Every row comes from one small tree of marks. Brackets hold a mark, then the marks that hang from it, in alphabetical order. Every link used is in the known rows. Which tree was each row made from?
Known rows
[C Z]: [ 8  0  1  2 -1 -2 -1 -6  0 -3  1  1 -2 -6 -6 -6  1 -1  0  1  0 -7 -3  4
  5  1  0 -5  1 -2 -2  0 -1 -2  1  5 -1 -1 -1  2  0  1  1]
[A Z]: [  3   2  -2  -3   1  -2  -1   0   0  -7   0   0  -1  -3  -8  -7   4   0
   1   0   2  -9  -1  -7   1   7   1  -7   0 -13  -6   0   0  -3  -3   4
  -1   2   1   0   1  -2  -4]
[K F [V E [Z U]]]: [  3  12   2  -7  -1 -16   9  16  29  -6   2   3  -2   4  13   0  -4   2
  -5   3  -6  -5 -10  -3   4   5   1  15   0  -6  10  -2   3 -21   1   8
  10  -2  -7 -56  -2  -7  -8]
[J C]: [  0  -9   3   2  -5   1   0  -5   3   7  -6  -2   2 -11  -2  -4  -1  -6
   1   2   5  -9   4  -9  -8  -2   0  -5   1 -11   1   3  -2   5  -3  -3
   3   0   0  -8   1   2  -5]
[N [A P Z]]: [ -1   7  -9   1  11  -4   0 -23   2  -6  -6  -4   6   0 -33  -2   6   7
   2  -2   3   8   6  -3   0   6   1  -4   1 -14  -9   3  -7   4   0  -1
  -6   6  -1  24   5  -8   5]
[C [J L] [Z U]]: [  0   2   3  -9  -9   7  -5  11 -13  -5  14   1  -6 -11   6   6  -1   2
  -2   3  -2   2   0  12   3  -1  -1   5  -3   2  -2   0   4   1   3   2
  -6   1  -5   9  -2   1   0]
[N [A P]]: [  2  -3  -2   2  11  -7   3 -33   4   0  -9  -5   7   2 -29  -2   5   4
   2   1   3  16  13  -3   2  -1   3   0   2 -13  -4   6 -14  11   1  -1
  -7   6  -1  17   3  -8   8]
[A H P [Z U]]: [ -4  10  -6  -7  14  -4   1  -2  -9   0  -2   4   2  -2 -37  -4   4  -1
   3  -2   6  -3  -2   2   3  10   5   4  -4 -19  -9  -3   2   1  -1  -4
   8   5   3 -10  14  -3  -5]
[V E K]: [  9  -9   4  -3 -11 -17  -3   5  16  -4   0   3   8   6  -4   1   0   7
   3   3 -11  10   4   0  -6   7   2  -9   3   0  -1   3  -6  -8  -1  10
   9   4   4  -9  -6  -4   0]
[L [D C]]: [ -2  -6   2   3   0  -2  -3 -11  -5   3 -12  -4   5  -6  14  -1  -4  -6
  -1   1   3   0   0 -13  -9   1  -1  -1   1   3   6  -1  -3  15  -3  -1
  -1  -1   3  -5  -6   1   1]
[M [A Z] G]: [ -3  -1  -5   4   0   2   4   3   3   3   3  -4  -2  10 -11  -3   6  -1
   4   1  -1 -13   6  -2  10  -3   6  -1  -1   1  -7  -1  -5  -1  -1  -3
  -2   6   8  16  -1  -7  -1]
[N [A H P [Z U]]]: [ -6  15  -9  -7  21  -5   4  -8  -3  -5  -1   0   3 -10 -42  -2   4   5
   4  -3   7   7   3   5   4   7   6   2  -3 -19  -8   0  -3   6   0 -13
   7   7   1  11  12  -8   0]
[K F V]: [ -2  -2   6  -1   1  -1  15  -2  19  -6 -13   1  -1   5  14 -11   3  -5
  -3   4   3  -3   0 -11  -1  -3   1   9   0 -15   5  -2   1   2   0   6
  -2  -4  -2 -31   3   1  -5]
[D [C J] L]: [  3 -13   1  -4 -20   1  -9  -9  -9   0  -4   0   4   4  10   7   0  -1
  -2   3  -7   8  -1   1 -10  -9   1  -3   3 -11  -5   5   2   7  -3   3
   3  -1  -7   7  -2   9   4]
[J [D C]]: [ -4  -6  -1   5   2   4   0   3  -3  10 -11  -2   8   2  14   4  -5  -5
   0   0  -1  -5   2 -10 -11   0   0  -1   2   2   5   3  -2  13  -4   1
   8  -2   2 -11  -2   4  -2]
[D [C J L Z]]: [  3  -3  -2  -1 -18   6 -10   1 -11 -11   0   1  -3  -1   8   4  -1   1
  -1   0  -4   4 -13   1   0  -8  -5  -5   0   8  -2   3   8   6   1   2
  -3   0  -9  20   3   6   6]
[D C]: [ 3 -9 -1  1 -1 -6 -1 -9 -3  2 -9  0  7 -3 -6  0 -1 -6  0  2  2 -5  0 -9
 -7 -5  1 -4  2 -8  1  2 -2  9 -3 -1  5  2 -1 -8  1  4 -1]
[K F]: [  3  -1   8  -3   2  -7  10 -11  13  -5 -11   2   0   5   4  -7   3  -3
  -1   3   3  -2   6  -4   7  -4   3  -4   0 -22  -1   1  -4   8   1   5
  -2  -3  -2 -26   6   3  -5]
[J [C [Z U]] [L D]]: [ -7   1   4   0   2  12  -9  10  -5   7   7   0  -5 -26  22   6  -6  -4
  -3   2   9  -7   2   6 -11   5  -9   4  -2   9   7  -2   8   6  -2  -6
  -5  -2  -1  -6  -7   2  -4]
[H [A Z]]: [  7   9   0  -1  10  -4   5   6  -3  -8  -4   1  -5  -3  -9  -2   3   4
   2  -1   3  -8  -4 -18   1   3   1 -10   3  -4  -2   1  -4  -5   1  -1
  -2   1   4  21   2  -4   2]
[B [M [A P [Z U]] G]]: [ -8   3  -4   3   6  -5  12  -9  -5   7   8   1  -1  19 -39   0   6   3
   2  -5   5  -5  10   1  14   0   4  11  -3  13  -4  -3  -7 -13   0  -3
  -9   7   2  13   5  -7   0]
[B [M A]]: [  3  -6   3   5   4  -9  11  -4   9  -1  -1  -3   4   6 -11  -9   4   1
   0  -1   3   4   7  -2   9  -6   5  -2   1   6   2   1  -9  -4   1  -3
 -11  -1   2  17   1  -3   1]
[G [M A]]: [  3  -5   3   6   7  -6  12  -1   6   3  -4  -5   1   7 -13  -6   3   1
   2   1  -2   4   6   0   3  -5   5  -4   3   2   4  -2  -9  -1   3 -10
  -4  -2  10   9  -4   0  -1]
[S [B [M [A Z] G]]]: [  0  -7  -2   2   5  -3   4  -9   7  -2  12   1   2  12  -6  -6   3   1
   1  -5   2  -7   9   0   8  -6   2  -8   0   8  -3  -4  -3 -15   0   0
  -7   3   4  10  -4  -3   1]
[S [B [M [A H P] G]]]: [ -1 -16  -2   8  11  -4   4 -27   5   9   1   0  12  17 -31  -8   4  -3
   4  -5   3  10  15   7   9 -11   6  -1  -2   2  -7  -3  -7   1   3   0
  -3   5   9   3   7  -4   6]
[D [C Z] L]: [  8  -5  -2   3  -5  -1 -10  -9  -2   1  -2   4   2  -4   0   5   0  -2
  -3   0  -1  -3  -8  10 -10  -6  -6  -5   5  -6  -4   2   6  -1  -3   3
   8  -3  -8   4   0  11   3]
[S [B [M A G]]]: [  3 -16   4   3   3  -6   7 -17  10   5   8   0   4  15  -2  -6   2  -2
   0  -2   2   0  14   1  10 -14   4  -5   0   9   1  -1  -9  -8   1   1
  -8   3   4   4  -6  -2   4]
[B [M [A H P [Z U]] G]]: [-10   4  -7   3  12  -2  12  -2  -2   5   8   3   2  13 -47  -4   5   0
   5  -6   7  -3   7   8  15   0   8  10  -5   6  -7  -5  -4  -7   1 -10
  -1   6   7   9  13  -7  -1]
[S B]: [ 10 -10   5  -6   5  -8  -4 -15   3  -2  -1   0   5  -2   7  -6   0  -3
  -2   1   1   0   6  -8  -2  -3   1 -10   1 -14  -1   1  -3  -1  -1   5
   1   2   1 -14  -6   2   1]
[V E [K F] [Z U]]: [  6  12   5  -8  -4 -27   2   9  27 -11   5   8   4   7   5   8  -2   8
   1   0 -12   7  -5   7   3   8   1  -4   1  -5   4  -2  -3 -17   1   9
  13   2   0 -52   1  -3  -7]
[J [D L]]: [  3  -8   5  -2  -3   6  -3   0   3  10  -4  -2   1   8  24   1   0  -1
  -1   3  -4   8   9   0  -3   2  -1   0   2 -10  -1   5  -2   2  -4   8
   5  -4  -2  -3  -9   4   1]
[L [D [C J Z]]]: [ -3   2  -3   5 -14   6  -7  -4 -14  -4  -3  -3   1  -7  20   4  -6  -1
  -1  -1  -3   2 -11  -2  -5   1  -2  -4   0  18   4  -2   2  12   3   1
  -5  -5  -2  12  -2   4   5]

Write each row's tree
[  5   9  -3   4  12  -5   2 -13  -7  -3 -10  -1   0   7 -31   1   6   6
   2  -3   3   1   0 -18  -1   6   0  -4   2  -4  -6   2  -5  -3   3   1
  -6   3   5  20   8  -5   6] : [H [A P Z]]
[ -4   4   4  -6  -8  11  -6   9 -14  -5  11  -2  -8 -12  27   6  -4   2
  -3   3  -1   6   0   7   1   5  -3   6  -4  14   3  -4   4   7   3   2
 -12  -2  -2  11  -8  -2   2] : [C [J [L D]] [Z U]]
[ -2   9   0   0   4  -3  -3   1 -11   1  -1   1  -4 -14  11   5  -6  -4
  -4   0   5 -11  -9   0  -3   4  -4   3  -1  14   9  -4   3   4  -1  -7
   4  -2  -2  -7  -4   5  -1] : [L [D [C [Z U]]]]
[  6  -1   3  -5 -18   6  -6   2  -9 -14   6   1  -9   1  11  -3   2   4
   0   2  -4   7  -7   2  10  -5  -2  -4  -2   6  -3   3   4   0   4   7
  -9  -1  -7  25   0   1   6] : [C J L Z]
[ -9   8  -9   2  14   1   5   0  -6   9   2   0   1  10 -41   0   6  -1
   6  -1   3  -7   6   5  13   0  10  11  -6  -5 -10  -5  -4   4   1 -12
   6  10  10   5  12  -9  -1] : [M [A H P [Z U]] G]
[ -7  13  -6   2  21  -5  11   5  -5   2  -3  -2   2   5 -47  -4   5   3
   5  -4   3   3  -2   8   3   6   7   3  -2  -5  -3  -7  -1  -3   3 -19
   6   1  11   5  12  -2  -4] : [G [M [A H P [Z U]]]]
[  9   4   3  -1  -8 -23  -2   1  33 -14   0   7   9  11   7   4   0   7
   2  -1 -14  13  -5   6   0   7   0 -13   3  -7   0   0  -3 -11   2  15
   9   0   4 -45   1  -3  -3] : [V E [K F] Z]
[ -3   9   3  -8 -12  12  -2  24 -15  -4   9   1 -12   3  28   5  -4   5
  -2   1  -5   5  -5   2  11   2  -3   7  -4  15   5   3   5  -2   3   1
  -3  -3  -9  14  -4   1   2] : [C [J D] L [Z U]]
[ 0  0 -3  5 -1 11 -8  7 -5  1 -5  1 -1  1 21  5 -3  0 -1 -1 -1 -1 -8  1
 -5 -2 -8 -3  2 13  5  3  8  8 -2  4  3 -3 -6  6  0  7  3] : [J [D [C L Z]]]
[-3  0  0  6 -7 18 -8 15  0  7 -1  0 -6 -7 24  1 -4 -1  0 -1  2 -4 -2 -2
 -4  1 -9 -3  0  9  5  5  8  3 -1  0  1 -5 -4  6 -1  4 -1] : [J [C L Z] D]
[  6 -21   8  -4  -2  -5   5 -23   6   1  12   5   2  10   0  -8   0  -6
   0  -4   3  -3  14  -1   5 -10   2  -6   0   2   1  -1  -6 -12  -2  10
  -4   3   1 -13  -7   1   2] : [S [B [M G]]]
[  4   4   0  -6   1  -3  -5   7  -8  -5   2   5  -7  -7  -1   6  -1  -1
  -4   0   5  -7 -10   2   1  -6  -6   3  -1   6   4   1   7  -2  -2  -3
   6   3 -11   0   2   8   0] : [D [C L [Z U]]]
[ -2   8   2  -7 -14  11  -3  15 -13   6  10   1  -8   3  28   9  -4   4
  -3   1  -8   5  -3  13   4   2  -1   6  -2   5   1   2   4  -6   2   3
   3  -7  -9   9  -7   6   1] : [C [J [D L]] [Z U]]
[ -1  -4  -2  10  16  -4  10 -12   2   7 -11  -5   9  10 -40  -8   5   0
   6  -2   1  14   5   7   2  -2   8  -1   0  -6  -3  -4  -7   9   5 -11
   2   0  15   7  10  -3   2] : [G [M [A H P]]]
[  2  16  -1  -3  16  -8   6  -3 -14  -1  -4   1  -5   3 -32   5   4   6
   0  -2   5  -5  -1 -16   2   7   1   3   0  -3  -2   0  -6  -8   2  -4
  -3   4   2  11   7  -4   3] : [H [A P [Z U]]]
[  2   0   0   1 -19  14  -8   8  -9   3   5  -1  -3   7  31   5  -2   4
  -1   1 -11   8  -3  12   1   2  -2  -2   1   5  -3   4   4   0   2   9
  -1  -9  -6  18  -6   5   5] : [C [J [D L]] Z]
[ -4  -5  -3   9   3  15 -10   9  -5   6  -1  -1   7  -7  19  10  -4  -3
  -1   0  -1  -3  -1   7 -15   1  -7  -1   3   9   2   1   8  14  -3   5
   2  -3   0  -1  -2   7   0] : [J [D [C Z]] L]
[  1   2  -2   7   0   1  -6  -8  -6  -1  -7  -1   1 -11  13   1  -4  -4
  -1  -1   3  -4  -9  -1  -7   3  -5  -4   1  13   5  -3   2  10   0   1
   0  -4   1  -1  -3   4   3] : [L [D [C Z]]]
[ -2   4  -4   9  11  -4   7 -11   0   1  -7  -6   4  15 -37  -3   7   6
   4  -4  -1   6   2   0  -1   5   2  -2   2   1  -5  -4  -5  -5   3  -6
  -7   1  10  15   5  -3   1] : [G [M [A P Z]]]
[ -3  -6   5  -6 -16  13  -2  10  -9  -3  -2  -4  -4  11  34  -1  -1   2
   1   3  -7  14   5 -10   5  -2   0   0  -2   4   2   6   0   8   1   6
  -7  -2  -4  15  -5  -2   4] : [C [J D] L]
[ -3  -9  -5  10   8   2   4 -20   1  13  -6  -4   8  15 -36  -5   6  -5
   7   1   0   5  13   5  12  -8  10   6  -3  -5 -10  -1 -10  16   3  -6
   3   8  13   9  10  -9   5] : [M [A H P] G]
[ -2   5   1  -1   0   0   0   8  -4   7   5   3  -7 -19  -7   1  -4  -3
  -1   0   7 -18  -6   3  -3   0  -3   1  -2   0   5   0   2  -5   0  -9
   7  -1  -4  -9   1   5  -7] : [J [C [Z U]]]
[ -1  -1   3   4  -8  12 -10   2   0  -2  -3  -1 -10 -15  26  -3  -3  -2
  -1   0   6   0  -4  -4  -4   1 -10  -4   0  11   5   1   8   4  -1  -1
  -7  -4  -4  11  -4   2   2] : [J [C [L D] Z]]
[  8  -1  -3   1  -7 -10  -2   8  22  -4   4  -1   3   1   9  -4  -2   1
  -1   4 -10  -1 -11  -7  -4   7   1   7   4   4   4   1   1 -19  -1  13
   7   0   0 -24  -9 -12   0] : [K [V E Z]]
[  0   3  -3   5   4  -6   8   6   6  -7   2  -1   2   4 -15  -9   5   4
   1  -3   4  -3   0  -3   7   2   3  -7   0   4  -2  -1  -3 -11  -1  -4
  -9  -1   2  22   3  -3  -2] : [B [M [A Z]]]
[ -5   2   1  -1   5   4  -9   5 -10   1   3   1  -2 -19  19   9  -6  -4
  -4   1   5  -3  -2   5 -11   3  -8   5   0  13   6  -4   7  10  -3  -3
  -1   0  -2  -4  -6   4   0] : [J [L [D [C [Z U]]]]]
[  2   5   1   2   1  -5   9  -4  24 -11  -6   1  -1   3  18  -8   1  -5
  -3   0  -3  -1 -10  -8  -1  -1  -1   7   1 -12   4  -2   2  -9   0   9
  -1  -4   0 -43   2  -2  -4] : [K F [V Z]]
[-10   2   1   2   3  18  -6  23  -4  14   7   0  -4 -18  22  10  -7  -2
  -1   1   4 -10   5   9 -12   4  -7   5  -1   6   6   1   8   5  -2  -5
   4  -3  -2 -10  -4   5  -7] : [J [C [Z U]] D L]
[ -9 -14   3   5  -1  19  -6  11   2  15  -3  -4   6 -10  26   4  -4  -5
   1   2   3   0  13  -4 -18   1  -5   0   1  -5   2   5   3  15  -5   1
  -1  -2   3 -10  -5   2  -5] : [J C D L]
[  2   3  -1  -7 -16   0  -8   4 -16   0   6   4  -3  -4   5  12  -3   2
  -5   1  -5  -1 -11  13  -4  -6  -2   3   0   0  -1   1   7  -4  -1  -1
   7  -2 -13   7  -1  11   2] : [D [C J [Z U]] L]
[-1  5 -1 -1  0  6 -6 10 -8 12  2  4 -2 -3 19 12 -6  0 -5  0 -1 -4 -6 11
 -9  0 -6  5  2  5  5  1  8 -2 -4 -1 14 -4 -9 -8 -5 11 -1] : [J [D [C [Z U]] L]]
[ -8   4  -4  -3   9   0  15  15   0   2  13   5  -3   4 -25  -7   3  -3
   4  -4   6 -12   3   9  17  -3  10   5  -5   4  -3  -6  -2  -9  -1 -14
   5   4   6   9   8  -6  -6] : [B [M [A H [Z U]] G]]
[  5  -5  -2   0 -20   4 -12  -6 -10  -3   2   2   0  -1   8   8  -1   1
  -3   0  -7   3 -10  11  -7  -7  -3  -4   3   0  -5   3   6   3   0   4
   4  -4  -9  15   0  11   5] : [D [C J Z] L]
[  1  -5   1   5  13  -3  12   6   6   1  -6  -3   4   2 -20 -11   2  -3
   6  -1   0   7   0   6   3  -6  10  -6   1  -5   1  -4  -5   7   4 -15
   5  -2  14   7   5  -1  -2] : [G [M [A H]]]
[  5   2   0  -4  -2  -5  -6  -1  -7   4   4   6  -3  -8  -1   9  -2  -1
  -5   0   1  -7  -8  12  -5  -5  -5   3   2  -5   0   1   7  -6  -4  -2
  11  -1 -11  -5  -1  12   0] : [D [C [Z U]] L]
[ -3  -3   0   3 -11  21  -8  14  -9   0   8  -4   0  -1  28   6  -3   3
   1   1  -8   8   3  10  -3   3  -3   0  -1  10  -2   2   5  11   3  10
  -7  -5  -1  13  -5   0   2] : [C [J D L] Z]
[ -4  -8   6   0  -7   9  -7  -1   2   1  -7  -3  -6  -9  28  -5  -2  -4
  -1   3   7   4   4 -16  -7  -1  -7  -2  -1   0   6   3   3   9  -4  -2
  -8  -1  -1   4  -6  -1   0] : [J [C [L D]]]
[  6   5   0   0  -5 -12   5   6  34  -9  -3   1   3   6  15  -4  -2   1
  -2   3  -8  -1  -9  -5   2   5   1   6   3  -6   5   0   2 -14   1  15
   5  -3  -4 -47  -1  -7  -4] : [K F [V E Z]]
[  4  16   2  -9  13  -8   9  15  -9  -6   1   2 -10  -6 -11   3   1   4
   0   0   5 -12  -5 -18   4   4   3  -2   0  -3   2  -1  -3 -11   1  -8
   1   2   1  11   1  -3  -2] : [H [A [Z U]]]
[ -4 -11   6  -3 -12  11  -7  -2  -7  -4   1  -7   0  -5  30   1  -1  -1
   0   5  -3  16  10  -5  -4   2   0   1  -2   2  -1   0  -1  17   0   7
 -16  -1   3  13  -9  -4   4] : [C [J [L D]]]
[  0   7   0  -5   3  -8   5   7   8  -3   6   1  -5  -6  10  -4  -1  -3
  -3   1  -2  -5 -11  -8  -3   2   1  15  -1  -1   7  -2   1 -20  -2   2
   5   1   1 -28  -6  -6  -4] : [K [V [Z U]]]
